Each row was made from one small tree. The marks that hang from a mark follow it in brackets, in alphabetical order. Every link used is in the known rows. Write each row's tree.
Known rows
tose(nurid(fitul luvila)): 14.1,22.4,-5.5,39.9,25.6,23.6,27.3,27.0,-6.0,-1.1,-21.8,-1.4,28.6,-7.0,-49.0,9.5,-39.7,-17.6,-7.4,-49.6,0.5,-3.7,9.6
luvila(fitul peta(kato) tose(nurid(zado))): 10.6,-2.4,19.4,13.6,12.9,-13.6,41.3,-18.5,-19.0,3.6,19.4,4.2,9.2,25.6,6.2,31.4,-28.1,-11.6,2.6,-16.7,4.8,28.9,-17.7
tose(nurid(fitul luvila(lelig peta(kato)) zado)): 24.6,14.5,18.4,37.7,31.9,22.8,47.9,5.6,-17.9,-4.6,-5.5,28.8,39.5,8.7,-40.9,26.3,-34.9,-20.7,5.4,-51.2,-1.5,2.0,3.1
nurid(luvila(lelig) tose): 16.0,12.5,19.4,41.7,33.9,31.5,22.4,11.8,13.7,-17.3,6.1,39.8,24.5,-14.5,-13.5,1.8,-22.7,-4.0,10.9,-42.2,9.0,0.6,-19.5
fitul(nurid): -19.8,2.6,-2.2,16.3,15.1,-13.3,24.9,9.0,-2.9,5.0,7.6,12.3,11.9,1.9,-23.0,11.9,-32.3,-6.1,2.6,-22.2,12.9,-0.2,-4.5
peta(kato luvila(fitul(nurid(zado(tose))) lelig)): 3.1,8.3,-5.3,14.2,30.7,-1.3,30.1,-15.8,-11.4,-24.1,18.1,27.1,31.4,12.4,-12.7,17.6,-38.4,10.2,10.3,-17.8,3.3,-17.8,12.1
tose(luvila(peta)): 7.8,3.2,3.4,33.5,8.3,-5.2,7.1,2.0,19.5,-7.3,3.3,-4.2,-10.1,3.7,-13.9,13.8,-5.3,-10.4,-1.8,-20.3,-8.9,20.6,9.8
luvila(fitul): -7.7,13.2,-4.3,28.2,15.0,11.1,11.2,9.2,-10.6,-14.2,16.1,-2.9,8.2,-10.2,-17.2,3.7,-32.5,-10.2,-16.0,-3.5,6.9,1.1,-8.3
zado(tose(luvila(lelig) nurid(fitul) peta(kato))): 30.1,14.3,5.0,22.3,50.2,28.8,-4.9,-5.9,9.7,-31.9,-4.0,43.0,11.3,-3.0,-25.2,27.6,-19.8,13.2,15.8,-29.4,-26.9,-13.3,8.9
lelig(luvila(fitul tose)): 10.6,12.1,-0.6,31.2,13.9,28.8,49.0,8.7,-10.2,-24.0,28.3,-0.4,19.1,-8.8,-5.4,-15.7,-27.7,-10.8,-19.7,-12.4,-4.0,3.5,-27.2
luvila(lelig tose): -5.6,14.3,10.0,32.1,7.6,36.0,29.8,17.1,8.1,-9.8,22.2,21.3,11.4,-5.0,-2.1,-2.5,-15.4,-14.6,3.5,-23.1,-14.0,6.4,-12.9
tose(peta(kato)): -5.5,-8.9,18.6,-4.4,28.1,-7.2,-23.3,-10.9,20.0,-27.4,43.2,4.5,-8.5,-11.6,-3.3,1.3,2.6,-0.4,5.7,17.0,-5.9,-14.9,-5.0
lelig(luvila(fitul(nurid) peta(kato) tose)): 22.0,-6.4,17.1,23.3,14.8,-3.2,71.2,-11.9,-20.2,-19.8,49.3,-0.5,15.9,8.5,-6.4,-1.4,-25.2,-12.5,-10.3,-11.4,-0.3,9.2,-27.0
peta(kato luvila(fitul(nurid) lelig tose)): 6.7,12.9,-13.7,23.4,15.0,3.8,40.5,-4.8,-5.9,-18.9,36.3,-4.6,24.5,10.1,-12.8,2.7,-29.9,-2.3,5.5,-16.0,-0.8,-9.8,16.2
tose(luvila(fitul) peta(kato)): 22.1,12.0,-5.6,20.6,39.5,9.5,-20.2,-11.4,14.4,-39.4,42.2,-6.8,-5.9,-12.1,-19.4,10.5,-1.0,2.0,3.2,8.3,-8.0,-8.4,13.8
zado(tose(nurid peta)): -4.9,-2.4,9.0,3.1,35.6,5.3,-17.5,-1.4,15.1,-9.9,-13.6,43.5,-2.0,-1.0,3.8,21.3,-23.7,22.2,13.2,-13.1,-13.3,1.2,-21.4
nurid(fitul luvila(lelig) tose(peta)): 30.7,8.1,9.7,50.2,45.9,37.7,22.9,5.8,8.6,-20.9,27.5,46.1,40.1,-30.0,-43.8,7.0,-23.0,-1.5,11.2,-41.6,10.2,-10.8,-29.9
tose(luvila(fitul lelig peta(kato))): 29.0,18.4,9.0,45.4,20.5,21.2,23.1,-4.2,-4.6,-32.9,30.6,2.0,0.9,1.1,-20.0,12.6,-12.4,-16.2,-4.7,-11.0,-18.2,7.1,19.9
nurid(luvila zado(tose)): 6.4,-7.8,23.8,11.1,45.2,2.9,14.5,0.4,15.5,-7.2,-19.1,45.6,27.1,-0.9,-13.8,20.5,-25.6,8.2,21.3,-51.7,16.3,2.1,-28.3
peta(kato): -8.2,-1.7,23.9,-3.5,17.7,-11.8,-5.1,-6.0,10.3,-22.5,20.5,-8.4,-3.3,-0.5,-7.1,2.1,-9.0,-13.8,-2.1,-0.5,-1.0,-14.8,12.6
luvila(lelig peta(kato) tose(nurid(zado))): 8.1,2.6,34.1,19.3,10.9,10.6,46.0,-10.1,-6.0,-1.1,19.0,31.9,11.5,26.0,10.4,25.8,-14.9,-17.1,13.8,-25.2,-16.7,21.9,-8.4
zado(tose): -11.1,-8.0,18.1,2.5,24.4,-4.9,-4.8,-0.5,16.0,-11.0,-13.7,31.9,0.2,-2.9,0.3,13.5,-23.7,11.1,5.8,-21.4,-2.7,-1.6,-20.5

Which tree is each row?
15.9,9.9,8.4,20.8,49.6,15.9,-1.3,-29.7,6.2,-25.4,27.2,61.3,21.8,-0.8,2.5,36.2,-14.5,13.1,21.8,-14.8,13.5,3.5,-18.9 : nurid(tose(luvila(fitul lelig) peta(kato)) zado)
13.9,15.0,7.0,47.7,10.7,22.1,19.3,7.3,12.1,-18.1,12.1,12.9,-2.2,0.4,-15.5,10.8,-6.7,-14.6,0.1,-22.0,-21.4,15.9,12.6 : tose(luvila(lelig peta))
4.1,17.9,-2.0,33.7,26.4,44.4,32.8,9.0,-5.6,-1.4,17.4,47.1,31.3,-0.7,-16.6,20.5,-25.1,-6.6,12.8,-30.9,-13.6,6.8,-21.8 : luvila(lelig tose(nurid(fitul zado) peta))
11.8,0.5,6.7,35.9,13.8,4.7,64.4,-0.9,-26.0,-17.1,34.4,9.5,18.7,0.6,-15.5,-2.2,-35.3,-11.2,-19.3,-8.1,-0.1,8.0,-26.6 : lelig(luvila(fitul(nurid) peta))
4.2,7.5,-6.7,17.0,26.5,11.9,-7.6,-8.6,9.3,-36.7,50.6,3.8,8.3,-10.1,-7.0,-4.8,-9.2,5.3,2.0,18.8,-12.7,-18.9,8.2 : tose(peta(kato luvila(fitul lelig)))
12.0,-1.4,27.9,28.9,28.2,-3.6,57.5,-27.4,-33.5,-12.0,44.0,54.1,28.1,15.9,-7.2,36.6,-37.9,-6.8,10.1,-15.2,14.1,11.1,-24.2 : luvila(fitul(nurid(tose zado)) lelig peta(kato))
22.7,11.3,9.5,45.9,33.6,38.7,58.9,14.9,-4.3,-3.2,10.5,34.9,54.8,-10.0,-48.9,13.3,-29.6,-20.1,11.4,-67.8,11.9,-1.3,-21.2 : nurid(fitul luvila(lelig tose) zado)
25.4,20.0,-6.3,30.9,50.1,24.9,10.3,-13.1,-3.8,-37.0,49.2,30.7,17.2,-4.2,-27.5,22.8,-14.3,2.7,16.5,-5.9,-6.5,-10.8,9.4 : tose(luvila(fitul(nurid(zado)) lelig) peta(kato))
-3.7,11.7,-20.6,31.5,20.4,22.5,-3.1,4.4,9.1,-24.6,37.3,13.0,11.4,-14.7,-10.2,-5.1,-16.2,8.3,-1.9,10.9,-10.9,-7.2,-4.9 : tose(peta(luvila(fitul lelig)))
-3.0,0.3,-14.8,5.4,16.2,-26.3,31.9,-16.4,-1.7,-3.2,23.4,-9.7,24.6,18.1,-8.1,14.9,-30.3,3.5,8.9,-19.4,18.4,-1.5,7.3 : peta(kato luvila(fitul(nurid(zado)) tose))
19.2,-2.0,24.0,23.6,15.0,4.3,44.9,-10.7,-17.6,-35.1,42.0,-4.2,9.0,-1.4,-5.8,-9.0,-20.4,-15.0,-22.0,5.5,-8.6,-1.2,-15.2 : lelig(luvila(fitul peta(kato)))
-10.0,-8.9,3.9,0.6,38.9,-14.3,20.6,-17.7,2.5,-5.8,12.6,57.1,27.7,12.0,-8.1,29.7,-29.4,19.4,27.9,-24.7,9.3,-9.4,-13.9 : fitul(nurid(zado(tose(peta(kato luvila(lelig))))))
24.8,1.4,21.7,50.1,30.4,23.4,58.8,5.9,-11.8,-4.8,13.2,38.8,47.7,-6.9,-50.9,19.3,-28.2,-22.9,6.0,-56.5,8.2,3.9,-19.7 : nurid(fitul luvila(lelig peta) zado)
16.1,3.0,29.2,26.8,12.9,13.8,56.5,-9.1,-15.3,0.0,20.2,30.8,23.5,21.0,-10.0,29.3,-22.0,-22.6,9.4,-35.0,-13.4,16.4,-8.6 : luvila(lelig peta(kato) tose(nurid(fitul zado)))
23.7,2.3,26.8,46.4,37.7,18.3,48.0,-12.1,-10.9,-7.7,15.9,63.4,39.5,1.0,-7.6,27.7,-33.2,-1.9,14.6,-44.0,24.8,22.3,-43.4 : nurid(luvila(fitul lelig peta) tose zado)
5.4,13.5,3.6,38.2,28.8,19.0,43.9,22.1,-2.6,-7.7,14.2,22.5,27.8,-6.8,-39.0,2.7,-32.9,-11.4,10.6,-41.4,6.9,-6.7,-2.4 : fitul(nurid(luvila(lelig)))
15.9,-7.2,21.6,19.1,26.3,-11.0,62.6,-25.8,-26.8,-19.4,37.3,29.8,26.4,10.8,-3.3,13.5,-33.7,-4.2,-5.7,-11.8,14.4,6.2,-32.3 : lelig(luvila(fitul(nurid(tose zado)) peta(kato)))
8.8,0.8,24.4,22.2,28.9,-2.8,17.0,-28.1,10.0,-7.5,3.6,57.8,16.8,15.3,8.0,40.0,-13.0,1.1,20.8,-32.9,12.6,19.4,-13.6 : nurid(tose(luvila(lelig peta(kato))) zado)
-1.6,2.7,-13.5,11.0,32.1,3.1,-12.5,-3.0,10.5,-11.8,-13.7,31.0,5.6,2.3,1.9,18.4,-32.3,29.0,7.7,-10.9,-10.2,1.5,-13.1 : zado(tose(nurid peta(luvila(fitul))))
-12.4,9.8,-28.1,21.9,2.3,-4.1,25.6,7.3,8.7,17.2,-19.4,-0.5,26.8,14.4,-12.8,14.0,-33.0,0.4,1.2,-39.5,5.9,11.6,4.3 : peta(luvila(tose(nurid(fitul zado))))
12.0,-8.1,29.3,23.7,38.9,-12.3,53.1,-16.1,-5.5,1.9,17.7,59.2,36.2,13.2,-15.6,33.3,-30.2,-1.2,29.1,-48.5,27.1,8.7,-26.1 : fitul(nurid(luvila(lelig peta(kato)) tose zado))
-7.4,-8.5,11.1,9.6,32.1,-5.2,20.2,-9.0,-5.7,1.3,-17.2,49.8,34.3,-1.8,-29.1,34.7,-37.3,2.4,6.0,-44.2,15.8,-4.2,-28.2 : nurid(fitul zado(tose))
14.5,4.4,20.6,30.6,20.7,2.3,10.1,-16.1,15.7,-17.2,11.6,31.0,0.9,4.3,3.5,22.2,-8.6,-2.3,10.3,-23.3,-1.1,13.8,-1.4 : nurid(tose(luvila(lelig peta(kato))))
32.0,18.5,8.6,32.0,46.5,37.3,12.0,10.2,-1.0,-29.8,25.1,14.6,25.9,-13.8,-45.4,6.4,-19.9,-11.3,7.0,-23.5,-16.9,-22.3,10.3 : tose(nurid(fitul luvila(lelig)) peta(kato))
15.6,3.4,11.0,26.4,37.1,13.3,39.5,8.9,6.5,-13.7,38.9,19.4,23.6,-4.2,-28.8,3.5,-18.2,-7.3,22.8,-34.1,3.0,-8.0,-9.5 : fitul(nurid(luvila(lelig tose(peta(kato)))))
